Every row comes from one small tree of marks. The marks that hang from a mark follow it in brackets, in alphabetical order. Every link used is in the known rows. Which tree was each row made from?
Known rows:
finim(zapi zuzitav(zedof)): -24  -12  19  -20  -14  -32  25  -7  1  -16  -34  12  -8  38  -2  30  -7  -18  -9  -10  9  -5  -6  8  -28  20  3  14
nibe(kedid(rimi zufazu)): -23  -5  12  -8  -18  14  3  -24  -21  -17  -9  6  -4  41  -3  17  23  -21  4  1  -5  15  -10  8  -22  -2  -9  39
kedid(nibe(punulat) rimi zuzitav): 3  -29  2  -6  -16  -20  12  -26  -29  -9  -16  6  13  53  -35  31  9  -14  0  3  -9  10  19  8  -15  0  -7  36
kedid(zufazu): -18  0  10  -9  -13  -6  4  -18  -18  -20  -13  3  11  29  -3  4  11  -23  -10  -1  4  7  1  1  -16  15  -1  31
zuzitav(finim(zapi) zedof): -31  3  15  -20  -22  -34  29  -12  -10  -12  -19  3  -11  51  10  25  10  -27  -6  5  8  0  -8  6  -21  21  3  40
zufazu(kedid(nibe(punulat(lenom)))): 19  -26  24  -15  -12  -26  22  -13  -29  -24  -3  21  -1  57  -18  28  13  -27  5  -20  -17  20  13  13  -29  18  4  17
finim(zuzitav): -9  -16  12  -14  -3  -14  14  -19  -11  -17  -28  11  -2  26  -11  10  -5  -15  -20  -12  12  3  -13  12  -16  15  2  0
kedid(rimi zuzitav(zedof)): -17  -16  1  -11  -9  -8  12  -14  -12  1  -20  -15  2  46  -6  31  5  -21  1  7  11  11  -12  10  -27  6  -2  35
finim(zapi zuzitav): -15  -17  22  -12  -15  -28  19  -16  -3  -17  -32  13  -8  30  -9  18  -9  -18  -17  -13  10  -1  6  17  -20  20  -7  11
nibe(kedid punulat(lenom) vavup): 8  -32  21  -40  -1  -12  38  -18  -31  -24  7  22  -17  78  -23  36  14  -22  2  -37  -18  22  -7  4  -7  15  17  15
zedof(zuzitav(finim(zapi))): -6  -8  16  -17  -17  -33  29  -20  -18  -17  -18  7  -5  35  -2  14  6  -20  -17  17  24  0  -3  20  -12  23  5  30
nibe(kedid(zufazu) punulat): -19  3  13  -32  -22  -4  18  -16  -32  -23  -13  21  4  55  -6  17  18  -18  6  -12  -17  10  -6  3  -17  15  4  32
punulat(lenom nibe(kedid(zuzitav) vavup)): 15  -41  1  -30  8  -27  23  -9  -26  -23  -1  14  -6  70  -14  38  16  -14  10  -25  -5  17  23  25  5  2  19  8
zufazu(kedid): -9  -11  25  -8  -17  -11  11  -18  -15  -6  -19  7  -4  28  -1  12  7  -23  -1  -12  11  14  -15  15  -28  25  10  23
nibe(punulat): -9  -6  20  -21  -11  -11  22  -18  -23  -16  -16  14  3  41  -19  19  3  -18  -1  -13  -2  12  -7  -1  -15  24  5  20
finim(zapi): -16  -12  26  -7  -21  -19  12  -20  -2  -14  -21  5  -5  28  -7  15  2  -25  -10  -3  5  5  6  12  -22  21  -2  34
zufazu(kedid(rimi zuzitav(finim))): -8  -10  -3  1  -10  -4  19  -22  -27  0  -22  -9  -7  49  -1  21  10  -26  0  11  24  16  -9  32  -32  8  -8  36
zufazu(kedid(nibe rimi zuzitav)): 0  -32  5  7  -22  -16  1  -25  -22  -4  -22  1  6  39  -16  25  9  -20  1  5  3  16  12  23  -30  1  -8  35
nibe(kedid(zufazu zuzitav) punulat(lenom)): 7  -11  -8  -32  -7  -9  21  -6  -40  -25  -4  12  2  77  -13  21  19  -24  9  -9  -21  18  16  21  -25  5  4  25
nibe(kedid punulat): -15  -7  23  -32  -19  -5  23  -21  -28  -15  -9  20  -6  55  -15  22  12  -13  7  -17  -15  14  -18  9  -13  16  12  22
zufazu(kedid(nibe rimi zuzitav(zedof))): -8  -25  5  -2  -24  -24  7  -15  -17  -2  -24  -4  3  50  -7  37  12  -22  7  4  4  16  2  16  -37  3  -3  38
zedof(zuzitav): 1  -18  15  -19  -12  -15  15  -22  -18  -15  -13  4  4  21  -11  8  4  -14  -17  10  21  8  -16  11  -11  19  15  15
nibe(punulat(lenom)): 10  -17  19  -24  4  -12  24  -11  -26  -20  0  11  -5  52  -18  22  6  -27  -2  -17  -10  18  -1  9  -21  22  3  14
zapi(finim(zuzitav)): -8  -16  6  -22  -4  -10  20  -25  -12  -6  -30  11  -4  39  -14  11  0  2  -14  -8  18  -1  -3  13  -6  16  2  -1
nagodi(finim(zapi zuzitav)): -17  -18  8  -5  -12  -36  24  -18  -9  -15  -42  3  -11  36  -12  20  -1  -22  -6  -4  18  -1  0  29  -19  25  0  12
nagodi(finim(zapi)): -18  -14  15  -5  -20  -29  17  -17  -8  -13  -26  -3  -10  37  -8  18  11  -29  3  3  10  6  1  21  -17  29  3  34
kedid(nibe(vavup)): -2  -36  17  -16  -19  -29  12  -29  -14  -18  -8  14  4  41  -22  25  10  -16  -16  -19  -7  9  7  -7  3  10  11  25
nibe(kedid(rimi zuzitav) punulat): -9  -19  3  -19  -13  3  21  -21  -31  -6  -14  8  -3  66  -26  32  12  -11  11  -2  -8  17  -7  19  -21  3  -3  34
punulat(nibe(kedid)): -17  -14  21  -20  -7  -12  7  -21  -24  -21  -11  21  2  38  -3  22  18  -7  11  -11  -4  8  -6  17  -1  11  15  13

Write each row's tree:
10  -34  1  -10  13  -4  9  -15  -27  -16  0  6  -4  56  -13  35  21  -17  20  -1  -5  18  15  35  -14  -5  -3  16
punulat(lenom nibe(kedid(rimi zuzitav)))
-19  -7  -8  -6  -13  -14  28  -10  -24  2  -22  -12  -8  59  10  32  10  -28  8  11  22  14  -16  21  -37  9  0  38
zufazu(kedid(rimi zuzitav(finim zedof)))
-18  -9  2  -31  -5  -19  26  -14  -7  -4  -32  5  -5  47  -2  21  1  3  -5  -9  17  -2  -15  5  -11  17  7  2
zapi(finim(zuzitav(zedof)))
-26  -11  9  -14  -14  -42  27  -8  -7  -14  -43  0  -13  49  -5  31  1  -22  1  -3  15  -4  -12  21  -22  29  9  15
nagodi(finim(zapi zuzitav(zedof)))
-4  -22  3  4  -12  0  11  -18  -18  1  -25  -7  -3  37  -11  23  4  -23  6  2  18  18  -3  27  -37  7  -5  30
zufazu(kedid(rimi zuzitav))
9  -27  0  -22  9  -18  11  -8  -28  -22  -3  11  0  57  -8  26  17  -14  15  -7  -8  16  18  33  -8  7  12  8
punulat(lenom nibe(kedid(zuzitav)))
7  -33  19  -31  11  -16  23  -15  -23  -28  5  20  -12  60  -11  35  19  -18  9  -30  -5  18  8  15  7  10  19  5
punulat(lenom nibe(kedid vavup))
24  -38  24  -23  -10  -32  35  -16  -27  -26  0  25  -7  70  -24  37  11  -27  0  -36  -13  20  18  1  -17  20  14  19
zufazu(kedid(nibe(punulat(lenom) vavup)))
-1  -12  11  -18  -2  13  20  -16  -33  -24  5  13  -9  68  -15  29  24  -29  11  -9  -17  22  2  9  -29  3  -11  31
nibe(kedid(rimi zufazu) punulat(lenom))
-13  -10  4  -19  -19  -22  18  -3  -16  -1  -26  -1  1  47  6  27  3  -20  6  -3  14  14  -11  21  -35  19  15  26
zufazu(kedid(zuzitav(zedof)))
-10  3  -21  -13  -12  -17  12  -15  -32  -16  -17  -6  10  51  4  7  16  -26  -13  15  8  5  12  17  -15  7  -2  34
kedid(zufazu zuzitav(finim))
3  -29  24  -19  -26  -31  32  -22  -26  -19  -14  27  3  59  -25  39  8  -16  -3  -34  -9  15  6  -7  -12  21  17  26
zufazu(kedid(nibe(punulat vavup)))
-11  -10  -7  2  -11  2  1  -21  -18  -10  -19  -11  10  36  -10  13  12  -24  -5  11  8  13  13  13  -23  3  -14  42
kedid(rimi zufazu zuzitav)
-2  -24  -5  4  -20  -22  12  -28  -29  -6  -16  -2  3  52  -7  24  17  -22  0  14  11  13  9  26  -25  -3  -11  39
zufazu(kedid(nibe rimi zuzitav(finim)))
18  -31  19  -29  6  -17  41  -15  -24  -22  1  14  -12  64  -25  30  5  -25  -6  -32  -7  21  3  -1  -10  24  12  15
nibe(punulat(lenom) vavup)
-1  -34  -8  -1  -20  -20  8  -28  -20  -17  -16  1  11  52  -25  27  17  -21  -11  -1  -2  9  28  -1  -5  -8  -4  45
kedid(nibe(vavup) rimi zufazu zuzitav)
-12  -16  8  8  -18  -8  -7  -30  -18  -21  -11  6  13  30  -14  15  20  -24  -10  8  -6  8  13  -3  -15  -3  -16  41
kedid(nibe rimi zufazu)
25  -33  0  -22  -4  -35  15  -13  -32  -20  -1  10  10  64  -29  27  11  -23  -3  -7  -23  13  33  14  -17  9  1  19
kedid(nibe(punulat(lenom)) zuzitav)
-9  -13  -18  3  -17  -20  3  -29  -32  -17  -13  -5  16  54  -8  17  23  -26  -10  23  0  7  24  12  -12  -8  -18  47
kedid(nibe rimi zufazu zuzitav(finim))
-7  -13  4  -35  -21  -14  23  -16  -35  -12  -16  13  1  66  -19  26  9  -11  9  -10  -12  12  -3  19  -15  10  10  24
nibe(kedid(zuzitav) punulat)
-5  -9  -5  -13  -18  -21  22  -15  -30  -4  -22  -3  -1  53  5  13  6  -24  -4  4  18  10  -4  31  -26  14  6  27
zufazu(kedid(zuzitav(finim)))
-5  -25  -10  2  -15  -21  6  -33  -27  -7  -10  -6  6  53  -16  20  18  -22  -9  19  1  8  12  19  -10  -7  -13  39
kedid(nibe rimi zuzitav(finim))
-5  -42  18  0  -17  -16  11  -34  -9  -16  -7  9  -1  44  -27  31  14  -19  -12  -13  -3  15  4  -6  -2  1  -1  35
kedid(nibe(vavup) rimi)
20  -42  16  -25  -3  -34  33  -20  -26  -26  5  23  -2  69  -31  37  13  -24  -10  -31  -22  17  20  -7  -1  14  10  19
kedid(nibe(punulat(lenom) vavup))
11  -31  18  -18  17  -23  22  -14  -16  -28  2  14  -4  46  -14  32  10  -21  -2  -28  4  15  15  4  5  18  17  4
punulat(lenom nibe(vavup))
-2  -20  22  0  -23  -13  17  -24  -25  -12  -14  18  1  46  -23  35  12  -20  6  -7  -5  18  2  5  -28  12  -5  32
zufazu(kedid(nibe(punulat) rimi))
-9  -33  2  -30  -19  -18  25  -22  -24  -11  -14  5  -7  63  -16  26  9  -11  -3  -22  -3  15  -5  18  -4  5  18  25
nibe(kedid(zuzitav) vavup)
-12  -24  22  -25  -6  -20  23  -20  -21  -23  -9  24  -5  50  -10  35  18  -7  8  -28  1  10  -3  8  13  10  23  16
punulat(nibe(kedid vavup))
-6  -27  22  8  -21  -10  3  -28  -15  -8  -17  8  -1  30  -12  23  13  -23  -1  -4  4  16  -2  11  -27  4  -10  33
zufazu(kedid(nibe rimi))
-4  -24  12  -8  -22  -16  20  -29  -26  -28  -7  18  8  59  -30  36  16  -22  -7  -18  -11  11  18  -20  -3  6  -3  41
kedid(nibe(punulat vavup) rimi zufazu)
-6  -24  -8  5  -20  -13  -8  -25  -24  -16  -13  -2  19  41  -17  17  17  -21  -9  15  -6  8  28  9  -18  -7  -14  46
kedid(nibe rimi zufazu zuzitav)
0  -32  0  4  -14  -16  -2  -29  -20  -10  -14  -5  12  36  -22  22  12  -18  -5  12  -1  9  15  18  -15  -7  -13  35
kedid(nibe rimi zuzitav)
17  -28  15  -20  -4  -27  16  -18  -26  -25  4  16  3  55  -25  26  13  -24  -5  -13  -23  17  15  4  -13  13  1  16
kedid(nibe(punulat(lenom)))
0  -20  10  -28  8  -15  22  -11  -25  -35  5  21  -5  61  -4  31  27  -21  7  -27  -10  16  18  7  2  7  14  16
punulat(lenom nibe(kedid(zufazu) vavup))
-14  -16  -9  -4  -19  -21  0  -17  -20  -15  -18  -7  18  50  -7  30  17  -23  1  17  -7  8  17  -1  -21  -6  -7  49
kedid(nibe rimi zufazu zuzitav(zedof))
